Each row comes from the steps of one path. Every step used is in the known rows, and no mark comes twice. Write the path behind each row, first mark first.
Known rows
k, b, w, c: [  6.9   5.7  11.6 -21.2  29.3 -11.1 -35.1  -0.6 -10.8  -5.2  -0.8  10.1
  -6.7  -4.8   5.7   5.9   9.9  22.3  -6.4  18.3  -7.1  -7.7]
g, b, k: [ 20.6   5.6  -6.6  13.9   9.4  21.4  24.1 -11.6 -15.7 -13.4  -7.0  -6.9
  -0.9  -8.7  10.1 -27.5 -25.2 -17.6   1.8   8.3  -2.3  -4.0]
k, b, c, m: [ 30.6  19.7   6.0  -1.4  18.5  -4.6  14.9   9.4  -3.2 -20.4 -10.4 -17.8
  10.3  10.4  12.4   6.8  15.3   6.8 -12.7 -30.4   0.6 -29.0]
a, b, c: [ 39.8  -5.2   1.0  22.9 -14.4   4.8   2.0  -9.0  25.1 -35.0  -2.8  -2.4
   4.4 -16.3  10.7 -11.6  25.2 -25.2  -2.0   4.1 -35.7  -1.0]
b, k: [ -9.1  -9.5   6.4   7.7   4.4   4.5  24.2  -6.6 -15.3 -21.4  -1.1   3.2
  -3.4 -15.7 -13.7 -22.8  -7.2 -13.8  15.2  -7.3  -2.2 -14.9]
m, q, c: [-31.4 -16.0  -9.3 -24.2 -12.3  -1.7   1.7  -2.2 -36.3  34.3  -7.3  -7.5
 -10.8   0.0 -13.5 -13.5  -2.3  15.4  44.1 -27.4  25.6 -28.1]
a, b, w, c, m: [ 27.0  21.3 -21.0 -12.2   6.1 -15.4   8.5 -13.6   7.2 -28.2  26.9  11.1
  -1.9   7.3  -6.8  28.7  38.8  12.4 -20.7  -7.9  -5.0  27.0]
g, k, b, w, c: [ -7.5  18.1  13.4 -26.3  28.7  -3.8 -37.5   3.9  -3.9   2.0   5.1   1.6
 -21.5   2.6  -0.5   5.0  33.5  22.0 -22.8  24.9  -6.5  10.0]
a, b: [ 16.7 -19.4   1.7  -3.6 -10.8   5.0  -1.0 -15.6  31.4 -11.8  -2.4  -9.4
 -13.7 -22.8   6.4  -7.4  17.5 -15.2   1.1 -15.6 -12.5  -0.9]
c, b, k: [-16.3 -22.6   2.4  10.5 -17.1  13.2  19.3  -2.3   1.1 -11.1 -18.9  12.5
  14.8 -11.2   1.4  -9.2 -32.9 -27.8  11.2  22.5 -20.8 -20.1]
m, q: [-20.3  -7.0   5.7 -28.5  -1.9  28.0   9.6   1.6 -17.3   7.9  -2.2  -7.6
  -8.5 -32.7 -11.4   9.3 -13.2   5.7  31.5 -31.2   5.8 -36.0]
k, b: [ -1.2 -13.7  25.3 -22.9  21.6   0.7 -16.9   5.5   2.8  11.1 -24.6 -21.3
 -12.1 -12.4  15.5 -11.8  -6.7   7.9   3.6 -21.2   8.0 -40.7]
b, g: [ 17.2  12.9  12.2  31.2  11.7 -31.6 -20.5  -4.3   7.1 -12.7  -5.6   8.9
  -1.5 -12.3  -1.6  -6.5  -2.4  -9.6  -4.5 -13.5  19.4  20.8]
q, c: [-18.1 -11.4  -7.3  -0.6  -6.2 -40.3  -4.9  -7.2 -20.8  25.2 -16.1  -5.9
 -12.6   9.5  -0.9 -22.9  15.4   0.7  30.2 -18.6  16.0 -12.4]
m, q, c, b, g: [-11.8 -10.4  -5.9  16.2 -22.2 -13.6 -24.6   2.0  -7.6  23.7 -16.8  16.4
  15.6   9.4   1.9  -1.3 -34.2  -4.0  12.2  11.8  25.9   9.4]
a, g, k, b, c, m: [ 24.8  29.6  -8.6  15.5  12.8   3.2   1.9   1.9  20.7 -24.0   7.7 -32.3
   0.9  23.7  15.2  20.7  36.9   5.4 -33.5  -4.2   3.2 -17.3]
b, c, m: [ 26.4  29.1  -6.9  15.4   4.7 -17.9  31.8   2.7  -4.9 -29.4  -0.6  -4.8
  11.6   3.1   1.6  13.9  26.9  -7.5  -1.2 -30.5  -9.2 -11.6]
a, g, b, c: [ 59.3  22.3 -26.8  54.4  -0.7   4.9  -5.5 -17.2  16.0 -28.6  -5.1 -15.2
  16.6  -2.6  39.4   4.8  -3.6 -25.4  -7.8  35.5 -24.6 -13.4]
w, b, g, k: [-21.1  15.3  19.1  15.1  -5.1  -3.6 -18.7  12.3  35.7  10.8  14.4   8.7
 -19.7   3.3 -13.5 -19.8  14.8  -8.5 -35.9   0.3  11.3  65.3]
w, c, b, k: [-13.8 -23.6  -3.9  20.4 -24.1  17.3  13.9   7.1  -3.4  -9.0  -0.3  28.7
  15.9  -1.7 -14.1 -17.1  -9.3 -19.5   1.1  45.8 -28.5   7.6]
q, c, w, b: [-32.6 -51.3  -1.0 -13.5 -19.5 -23.5   2.7  -4.5  -1.5  44.2   5.5   7.4
   3.9  29.6  -6.7 -11.4 -29.6   9.1  22.0  13.7   7.7  27.5]
g, b: [ 26.9  14.2  -6.9   4.7   9.6   3.3   0.3  -8.2   2.0   8.0 -18.8 -15.9
  -7.0 -14.4  26.9  -6.1 -12.7 -13.6   1.0  -5.2  -3.1  -8.4]
w, c: [ -2.6  -4.3   1.4  10.0  -4.4  -8.6  -4.3   7.9  -5.0   3.1   8.6  13.2
  -9.1  -9.8 -17.1 -11.3  35.2   0.1   3.9   7.1 -14.2  13.9]
g, k, b: [-19.4   1.5  29.6 -28.0  21.3  11.2 -21.7  10.5  12.5  19.4 -17.3 -30.3
 -29.8  -4.3   8.0 -12.3  22.9   8.5 -18.2 -12.8   9.2 -19.9]

Which path is each row?
[  4.8   8.5  19.1 -36.7  41.1 -16.1 -31.9 -13.2  -6.2  -9.1 -24.2 -10.2
  -6.3 -15.9  26.5  16.5 -21.7  15.4   5.3  -8.7   2.9 -42.1]  k, b, w
[-42.9 -54.2  -2.6 -31.7 -23.5   7.1   8.0  -0.3 -15.3  50.6  14.0   6.3
   4.6  22.5 -15.5  -3.4 -44.7  20.3  32.6   6.8  14.3  15.6]  m, q, c, w, b
[-12.1  10.4  -7.4 -34.3   1.3  23.4  34.0   3.1 -18.9   1.5   7.9 -12.5
  -3.4 -15.6 -15.7  28.7  -2.5  16.1  18.2 -55.4  21.6 -31.1]  c, m, q
[-17.1  -0.3 -14.9 -13.8  -4.9 -44.2 -23.9 -18.7  -9.0  12.6 -33.1  14.8
  11.6   5.6  25.4  22.9 -26.5  -8.2  24.3  22.5 -10.0 -22.0]  q, c, b, w
[ -8.0  -0.3   9.6  -3.9  16.4  12.5 -32.4  -3.8  31.2   7.1  -4.2 -39.6
 -23.0   2.4  15.8   4.0  20.3   6.5 -24.6   8.5   9.3 -25.2]  a, g, k, b
[-11.8 -18.2  -4.1  11.4 -27.3  -0.6  -9.1  13.2  14.6  13.9 -12.1  22.8
  10.5  -7.1   0.5   5.3   5.0 -18.2  -1.3  37.5 -32.8   5.3]  w, c, b
[-27.3 -22.8   9.7   0.8 -12.7  22.3  29.3   3.7   5.7  -6.7  11.3  15.5
   0.8  -7.1 -19.6 -36.6 -25.8 -11.6   4.8   0.1  -9.7  14.8]  w, b, k
[  1.8  -3.7   9.7  17.4 -17.4   5.3   9.7  12.2  18.7  -9.0   0.3  15.4
  11.0  -7.7   1.0 -21.2  -2.0 -17.3   0.9   4.6 -36.9  10.5]  w, b, c
[-24.0 -46.6  10.2  -2.4  -8.0  15.5  31.5  -4.5  -2.2  -0.6  18.1  14.2
  10.6   7.7 -18.1 -17.1 -47.1  -4.7  11.1  21.3  -7.9  23.3]  c, w, b, k
[-37.4 -29.2 -13.1 -19.1 -34.2   5.8  -3.7   3.2 -14.3  42.0 -25.0   3.4
   9.4   2.7   4.9   3.6 -29.1  -3.6  35.2   6.9   3.4 -32.2]  m, q, c, b
[ -5.7  27.9  16.4  21.5  10.6 -19.7 -22.8   2.1  17.0  -1.4   1.8  -2.6
 -21.7  -4.3  -9.3  -7.0  30.4  -9.9 -26.7  -6.7  17.3  39.1]  b, g, k
[-37.0 -32.5 -11.8  -7.0 -30.6  23.1  19.7  -0.9 -30.1  16.1 -12.7  10.7
  13.4   6.2 -10.6 -19.2 -39.1  -7.6  33.3  18.0   3.1 -25.5]  m, q, c, b, k
[ 21.5   1.8  28.2  12.6  28.6 -17.3 -37.2   2.8   7.8  -3.9 -15.9  -6.9
  -3.5  -4.0  12.0 -14.8 -14.5   6.3 -16.6 -13.4  30.8   1.8]  k, b, g
[-16.8  29.4  -1.1 -55.8  23.1  33.6  -1.3  10.2 -22.1   5.3  23.6  -9.5
 -16.3   6.6 -16.6  32.8  22.2  42.3 -18.1 -16.3  20.5  -4.6]  g, k, b, w, c, m, q
[  7.0  16.3 -12.8   2.2   0.7 -14.9  23.5   8.3  -7.1  -4.2  18.8   5.2
  -3.1   9.3 -20.1  10.6  44.6   9.5  -8.8 -21.8   4.6  16.4]  w, c, m
[-19.0  -6.6  18.8  11.9  -0.4 -10.9 -17.4   3.5  28.9  15.6  19.0   7.2
  -8.9  17.2 -12.7  -0.5  -4.8  -1.4 -29.7  19.3  12.9  72.8]  c, w, b, g, k
[ 17.4  10.3   7.0  21.1  10.2  12.1 -26.1   1.2  24.2 -17.3  -4.9 -28.0
  -5.3   5.9  21.6  -1.5  28.4  -5.3 -24.0  25.0 -15.8 -22.6]  a, g, k, b, c
[-10.0  10.7 -13.3 -23.4  -5.3  27.2  29.1  13.4 -23.3   3.7  26.3   2.1
  -2.6  -4.9 -31.2  20.4  21.3  23.9   8.7 -32.0  13.9  -3.7]  w, c, m, q
[ -5.7  10.8  -6.5 -18.3 -15.4  38.5  40.3  15.7  -3.7  -5.4  19.7   3.6
  12.9  -3.6 -16.7  12.7  -9.8   9.5   5.8 -33.2  -3.8  -6.5]  w, b, c, m, q
[ 10.1  17.1  -5.6   8.6 -11.0  -2.4  36.6  12.5  14.6 -15.6  11.1   7.2
  14.4  11.4  -4.0   1.9  10.7  -6.5 -11.7 -24.3 -15.4  13.2]  w, b, c, m
[ 14.0  25.0  -4.4 -25.3  31.0 -17.0  -3.8   0.9 -14.1 -11.7  10.2   2.3
  -1.4  13.8   0.4  26.0  21.7  28.5 -17.6 -11.4  10.4  -2.0]  k, b, w, c, m
[ -9.8  15.3   7.4  32.0 -14.4  -9.8 -32.5  15.3  27.5   9.0   3.1  19.6
  -5.9   8.2  -9.2  -1.5  29.0 -16.6 -39.8  41.5  -4.9  58.7]  w, c, b, g, k
[ 48.9  24.1  -7.4  30.9   4.5   2.6   3.8  -2.9  -1.3 -16.9 -17.9  -7.6
  10.6  -8.7  30.5 -11.1  -1.3 -22.6  -1.8  13.8 -28.7  -8.1]  g, b, c
[ -7.6   9.7 -20.3  -7.5  -1.7 -42.6  21.8  -5.0 -21.2  16.3  -3.9 -11.3
  -6.4  26.4  -7.1   0.5  26.1  10.8  14.1 -45.5  31.5  -6.8]  q, c, m
[-43.9 -56.3  -2.8 -20.6 -20.4  27.3  30.8  -3.4 -31.7  24.3  23.5  11.7
   9.8  23.0 -30.6 -23.7 -54.8  15.4  32.5  16.2  14.8  16.2]  m, q, c, w, b, k
[ -0.6  -0.8  15.9  24.6  -5.4 -13.8 -15.1   6.1  28.2   1.5   7.0  21.3
   2.0  -4.1  -5.5 -19.8 -20.4  -8.4 -16.7  -6.2  13.7  49.3]  w, b, g
[ 12.2  -1.3   2.7  42.3 -15.5 -19.0 -30.0   9.8  19.4  -0.2  -5.0  33.7
  17.0   0.9  -1.5  -0.9  -3.8 -17.1 -20.6  39.6  -5.7  43.4]  w, c, b, g
[ 25.0  -0.8  20.9   6.4  14.9   2.5 -13.8   8.5   0.2 -15.3 -23.2 -13.0
   6.0  -7.0  19.9 -14.2   3.9  -3.6   0.1  -0.9 -18.1 -36.5]  k, b, c
[ -5.7  25.8 -17.3 -35.3  10.2  15.2  17.2  -0.2 -30.3  -9.7  26.0  10.8
  -0.2  -7.6 -21.7  40.6   9.0  30.2   8.6 -23.4  11.5  -6.1]  b, w, c, m, q
[ 19.8 -21.1   6.7  16.8   5.8 -20.9   4.7 -11.2 -11.9 -14.4  -5.0   0.5
  19.8   2.1   6.9  19.5 -11.5  -9.8  20.3  23.6 -25.1  -8.0]  b, c, w
[ 27.8  35.7 -45.4  -9.0   9.2  30.4   8.4 -15.8 -14.0 -14.4  33.7  -4.4
   8.0   3.8   3.8  50.5  -8.3  25.0  -7.8   9.2  14.0  -3.8]  a, g, b, w, c, m, q
[ 38.6  11.1 -29.4  30.2   3.6   4.5  -9.4 -24.1  21.6  -5.5  -4.6 -24.1
   0.1  -8.0  36.9  11.0 -15.3 -16.1  -6.0  19.3  -0.9 -15.0]  a, g, b
